What can hang from each mark:
G: J N
N: G S
J: G S
K: C S
C: K
S: J K N
Q: K

Every row comes from one small tree of marks. The marks that hang from a mark follow it in brackets, in alphabetical order. Every link used is in the known rows. Which tree was each row made from?
Known rows:
Q(K(C S(J N))): [5,22,21,12,-25,4,2,10,-15,-18,23,-1,2,12,3,3,25,30]
K(C S(J)): [-3,15,20,6,-18,7,3,9,-13,-2,10,3,-2,17,2,3,18,41]
S(J(G) K(C) N): [-8,20,18,17,-29,7,-10,10,-12,14,18,-26,-13,32,2,4,42,7]
S(K N(G(J))): [-10,11,4,17,-23,2,-5,6,-9,16,13,-38,16,-11,-10,3,23,-7]
G(N(S(J K))): [-3,3,7,2,-20,4,10,-1,-13,7,12,-21,5,13,-13,3,15,18]
C(K(S(N))): [-9,18,10,-2,-15,2,-2,7,-1,-13,5,-20,8,-3,1,-8,15,15]
J(G S): [1,4,0,17,5,4,-16,4,15,-10,8,4,-20,1,12,9,-5,-34]
J(G S(K)): [-1,6,0,17,7,6,-13,5,11,0,7,-15,-19,0,15,10,5,-37]
C(K(S)): [-7,10,6,-4,-2,2,4,8,0,-15,1,-17,5,-6,4,-7,7,15]
J(G): [-3,4,-4,16,0,2,-10,4,8,-4,5,3,-22,4,5,6,-3,-5]
G(J N): [-4,-5,1,22,-29,1,-3,-2,-15,1,19,-7,7,6,-12,0,-7,-4]
K(C S(N(G))): [-7,31,18,8,-36,8,-7,16,-7,-2,19,-3,9,-17,-4,0,17,41]
Q(K(C S(J(G)))): [7,16,16,18,-13,5,4,13,-10,-22,22,4,-12,11,8,7,15,27]
S(J(G) K): [-8,-2,2,15,1,3,2,2,-4,12,1,-23,-16,31,6,9,24,-7]
Q(K(C S(N))): [7,28,18,10,-24,4,-1,12,-11,-20,25,1,2,-7,4,1,17,30]
Q(K): [11,2,1,5,2,-2,6,3,-4,-18,11,0,0,-5,3,1,3,-3]
C(K(S(J N(G)))): [-13,12,9,1,-18,2,5,8,-2,-10,6,-24,13,4,-3,-5,23,15]
G(J(S(K(C) N))): [1,9,17,24,-16,5,-15,4,-11,5,19,-22,6,6,0,3,14,-22]
K(S(N(G))): [-11,20,5,8,-24,1,-3,5,1,-1,6,-6,10,-14,-5,4,11,24]

Write each row's tree:
[-7,7,4,19,-25,1,-9,4,-4,5,14,-14,14,-9,-13,2,10,-3]
S(N(G(J)))
[-13,16,10,19,-21,1,-8,1,-1,-2,5,-1,-11,27,1,9,21,20]
K(S(J(G) N))
[4,21,18,13,-27,5,5,14,-12,-18,25,-4,7,0,-1,4,25,30]
Q(K(C S(J N(G))))
[-3,5,-1,17,-16,6,-16,4,10,-11,18,4,-16,1,6,7,-9,-33]
J(G(N) S)
[-1,-3,4,5,1,3,12,5,-2,2,5,-13,8,-4,-17,9,12,23]
N(G S(J))
[-10,-1,1,14,-16,4,3,1,-7,11,9,-23,-13,30,2,8,21,-6]
S(J(G(N)) K)
[-1,7,2,2,4,5,10,8,-2,9,5,-31,11,-29,-14,7,12,21]
N(G S(K))
[-10,2,6,7,-24,1,0,2,-3,7,7,-11,12,16,-11,4,26,1]
S(J N(G))
[1,20,18,2,-16,7,-13,7,-3,5,15,-20,6,-2,6,0,23,-20]
J(S(K(C) N))
[-2,17,7,16,-23,9,-7,10,-4,0,22,-12,-17,-4,-4,4,5,18]
J(G(N(S(K(C)))))
[4,24,20,20,-25,5,-3,12,-11,-20,26,0,-9,14,5,6,24,28]
Q(K(C S(J(G) N)))
[-6,9,10,14,-26,10,1,10,-14,10,19,-21,-13,27,2,4,26,7]
S(J(G(N)) K(C))
[10,19,15,9,-12,4,5,13,-10,-22,20,3,-1,-10,6,2,8,29]
Q(K(C S))
[-1,1,5,20,-9,8,-3,12,-5,5,17,-22,13,-21,-5,6,4,-17]
N(G(J(S(K(C)))))
[-9,28,23,18,-34,8,-12,11,-8,-3,18,1,-12,24,2,5,26,38]
K(C S(J(G) N))
